Every row comes from one small tree of marks. The marks that hang from a mark follow it in brackets, in alphabetical order. Every link used is in the known rows. Which tree was each row made from?
Known rows
V{P{N} R{A}}: 0.29 -0.87 -1.90 -1.40 1.16 -0.43 1.12 -0.42 -2.27 -4.54 -2.87 0.45 1.25 -2.99 2.47 3.73 0.05 0.32 0.33 -0.32 1.20 -2.41
M{V{L P{N} Q R{A}}}: 1.69 0.78 -2.35 -1.20 1.63 0.20 2.03 -0.81 -3.07 -4.48 -2.73 -0.45 0.21 -2.57 1.57 4.06 0.93 0.62 0.14 -1.07 1.09 -2.22
N{P{V{L M Q R}}}: 3.86 -0.12 -1.20 -0.93 1.54 0.59 1.36 -0.31 -1.20 -2.62 -3.13 0.54 0.77 -2.59 1.90 4.87 0.91 0.91 0.36 -0.69 1.49 -3.47
A{R{V{L M P Q}}}: 5.27 0.01 -1.78 0.07 0.88 -0.06 1.98 0.99 -1.75 -2.42 -3.84 -1.58 -0.71 -3.98 0.25 4.07 0.64 2.06 0.58 -1.73 1.14 -3.82
A{R{V{L M P{N} Q}}}: 5.39 -0.03 -1.83 -0.08 0.69 -0.14 1.68 0.54 -2.02 -3.09 -3.97 -1.84 -0.77 -4.00 0.51 4.12 0.32 1.96 0.60 -1.71 0.80 -3.41
M{V{Q}}: 1.91 0.23 -1.52 -0.11 0.03 1.41 1.94 0.35 -1.86 -2.16 -1.69 -0.01 1.67 -1.65 0.59 1.92 1.44 0.67 -0.21 -0.54 0.97 -1.38
P{N V{R}}: 0.65 -0.86 -0.86 -1.05 -0.83 0.64 0.55 -0.56 -1.30 -2.83 -1.48 -0.04 1.80 -2.68 1.98 2.32 -0.09 -0.05 0.12 -0.22 1.33 -0.55
N{P{V{L M Q}}}: 5.38 -0.49 -0.98 -0.44 1.49 0.70 1.43 -0.24 -1.50 -1.94 -3.53 0.35 0.57 -2.68 1.87 4.77 0.93 1.02 0.29 -0.75 1.17 -2.43
A{R{V{L P Q}}}: 4.80 0.03 -1.37 -0.27 0.82 0.24 1.46 1.38 -1.88 -2.38 -3.85 -1.67 -0.82 -3.94 0.09 2.57 1.15 1.69 0.56 -1.58 0.98 -3.32
V{P}: 2.11 -1.00 -1.46 -0.24 1.47 0.42 1.63 0.57 -1.42 -2.58 -2.80 -0.06 0.98 -2.47 1.68 2.94 0.79 0.82 0.31 0.08 0.71 -2.44
V{L M P R}: 2.10 0.12 -2.51 -0.42 2.16 -0.55 2.34 -0.19 -1.21 -2.70 -2.63 -0.37 -0.60 -2.87 1.93 6.06 0.03 1.37 0.56 0.10 1.41 -4.85
V{L R}: 1.39 0.14 -1.54 -0.83 0.40 0.16 0.96 0.95 -1.14 -0.68 -2.07 -0.30 -0.79 -2.82 1.08 2.65 0.92 0.66 0.25 0.48 1.36 -2.85
Q{V{R}}: 1.40 -0.56 -1.75 -0.80 -0.46 1.38 0.19 0.89 -0.87 -1.77 -1.79 0.25 1.63 -1.53 1.24 2.58 0.21 0.03 0.02 0.45 1.82 -2.23
R{A V{Q}}: 3.24 -1.01 -1.31 -0.62 -1.48 0.13 1.44 0.63 -2.66 -2.25 -3.49 0.66 0.80 -4.07 0.45 2.70 0.99 0.99 -0.12 -1.76 1.50 -0.73
V{L M P{N} Q R{A}}: 1.98 -0.10 -3.33 -1.20 2.27 -1.38 2.35 -1.26 -3.18 -5.32 -4.05 -0.35 -0.79 -3.20 2.74 7.11 -0.26 1.21 0.13 -1.50 0.75 -3.84
R{V}: 3.23 -0.89 -0.90 0.01 -1.61 0.93 1.13 0.99 -1.10 -0.83 -2.21 0.01 0.87 -3.52 0.02 1.40 0.96 1.07 0.28 -0.29 1.51 -1.57
V{L M P{N} Q R}: 1.56 0.22 -3.42 -1.03 2.33 -0.81 2.44 -1.11 -2.30 -5.27 -3.44 -1.05 -0.80 -2.55 2.48 6.24 -0.01 1.38 0.19 -1.02 0.46 -4.58
P{N V{Q}}: 1.95 -1.12 -1.15 -0.82 -0.48 0.69 0.93 -0.66 -2.14 -3.37 -2.59 -0.38 1.35 -2.51 1.97 2.47 0.28 0.17 -0.29 -1.19 0.44 0.31

Write each row's tree
1.59 0.91 -1.92 -0.89 0.41 0.51 1.89 0.13 -2.44 -2.21 -2.07 0.15 0.24 -2.50 0.75 3.25 1.34 0.58 -0.07 -0.84 1.63 -1.97 -> M{V{L Q R{A}}}
4.42 -0.68 -1.89 -0.97 0.10 -0.46 1.64 -0.20 -3.52 -3.75 -4.67 -0.47 -0.93 -4.52 1.08 4.17 0.69 1.20 0.16 -2.05 0.85 -1.14 -> R{A V{L P{N} Q}}
5.27 -0.48 -1.90 0.11 0.01 0.87 0.81 0.56 -1.35 -0.36 -2.73 -0.35 -0.29 -2.17 1.27 5.10 -0.35 0.72 -0.06 0.22 1.30 -1.82 -> Q{V{L M}}
0.59 -0.51 -1.62 -0.65 -0.20 0.33 2.01 -0.38 -1.14 -2.96 -1.73 0.43 1.93 -2.33 1.77 4.49 0.15 0.67 -0.10 -1.17 1.80 -2.48 -> P{V{M Q R}}
1.68 -0.87 -2.33 -0.83 1.67 0.23 1.68 -0.40 -2.47 -5.15 -3.61 -0.65 0.85 -2.14 2.24 3.12 0.76 0.86 -0.05 -0.96 -0.26 -2.02 -> V{P{N} Q}
4.11 -0.33 -1.14 -1.01 1.49 0.26 1.32 -0.42 -1.74 -2.66 -3.49 0.93 0.82 -2.99 2.06 5.33 0.71 0.79 0.33 -0.98 1.76 -3.03 -> N{P{V{L M Q R{A}}}}
4.29 -0.50 -0.84 -0.03 0.08 0.50 1.19 1.51 -1.18 -1.97 -3.07 -1.07 0.60 -3.86 0.09 1.93 0.80 1.49 0.78 -0.93 1.38 -2.96 -> A{R{V{P}}}
5.25 -0.62 -2.46 -0.18 1.17 0.58 1.01 -0.44 -1.89 -2.64 -3.36 -0.94 -0.36 -2.16 2.06 5.96 -0.68 0.78 0.21 0.01 0.78 -2.12 -> Q{V{L M P{N}}}
-0.08 -0.59 -2.04 -1.17 1.30 0.15 1.18 -0.33 -1.42 -4.42 -2.31 -0.26 1.24 -2.33 2.24 2.83 0.30 0.52 0.43 0.21 0.92 -3.23 -> V{P{N} R}
3.74 -0.19 -1.98 -0.49 0.48 0.33 1.99 0.53 -2.14 -2.81 -3.83 -0.95 -0.80 -3.66 0.51 3.11 1.39 1.57 0.32 -1.34 0.86 -2.60 -> R{V{L P Q}}
2.68 -0.67 -0.30 -1.00 0.91 1.20 0.61 0.15 -0.64 -2.06 -2.36 1.02 2.09 -2.41 1.76 2.56 1.11 0.34 0.46 0.12 1.88 -2.60 -> N{P{V{R}}}
0.33 -0.50 -2.99 -0.98 1.83 -0.92 2.82 -0.51 -2.30 -5.35 -3.29 0.77 1.41 -2.57 2.48 6.37 0.05 1.16 0.06 -1.48 1.39 -4.53 -> V{M P Q R{A}}
0.08 0.59 -2.42 -1.01 1.24 1.03 2.10 -0.76 -2.04 -5.13 -1.72 -0.39 1.92 -1.60 1.49 2.71 1.06 0.58 0.20 -0.63 0.97 -2.89 -> M{V{P{N} Q R}}
1.62 0.35 -2.81 -0.65 0.92 -0.42 2.19 0.11 -1.61 -2.40 -2.58 -0.34 -0.76 -2.57 1.50 5.13 0.46 1.33 -0.05 -0.66 1.05 -4.15 -> V{L M Q R}
3.12 -0.62 -1.23 -0.88 -0.05 0.42 0.94 -0.59 -2.48 -2.63 -3.10 -0.94 -0.33 -2.91 1.81 3.07 0.38 0.35 -0.23 -1.10 0.34 0.20 -> P{N V{L Q}}
4.56 -0.49 -0.63 -0.76 1.22 0.23 1.05 -0.29 -1.34 -1.56 -3.06 1.03 0.76 -3.16 1.98 5.16 0.47 0.68 0.53 -0.37 2.07 -2.78 -> N{P{V{L M R{A}}}}
3.49 -0.31 -2.48 -0.75 1.18 0.02 1.23 -0.05 -1.90 -2.66 -3.17 0.11 0.01 -2.53 2.00 6.68 -0.62 0.62 0.25 -0.25 1.95 -3.25 -> Q{V{L M P R{A}}}
3.39 -0.20 -2.77 -0.69 1.26 0.41 0.98 -0.49 -1.56 -3.43 -2.82 -0.76 -0.04 -2.03 2.21 5.93 -0.70 0.65 0.29 0.12 1.33 -3.29 -> Q{V{L M P{N} R}}
1.24 0.90 -2.27 -1.04 1.82 0.29 2.32 -0.30 -2.74 -3.74 -2.60 -0.10 0.20 -2.48 1.24 4.13 1.30 0.73 0.17 -1.02 1.50 -2.76 -> M{V{L P Q R{A}}}
0.61 0.35 -2.29 -1.19 0.82 0.08 1.41 0.69 -1.79 -2.31 -2.75 -0.49 -0.91 -2.49 1.18 2.83 1.35 0.78 -0.08 -0.54 0.92 -3.16 -> V{L Q R}
3.92 -1.03 -1.70 -0.18 -1.47 -0.21 2.03 0.16 -2.50 -2.30 -3.46 0.79 0.87 -4.03 0.67 4.42 0.24 1.41 -0.09 -1.98 1.64 -1.66 -> R{A V{M Q}}
2.56 -0.48 -1.03 -0.57 -0.32 -0.39 1.53 -0.27 -1.62 -1.07 -2.20 0.56 0.27 -3.55 1.76 5.64 -0.32 0.56 0.15 -0.77 2.27 -1.71 -> P{V{L M R{A}}}
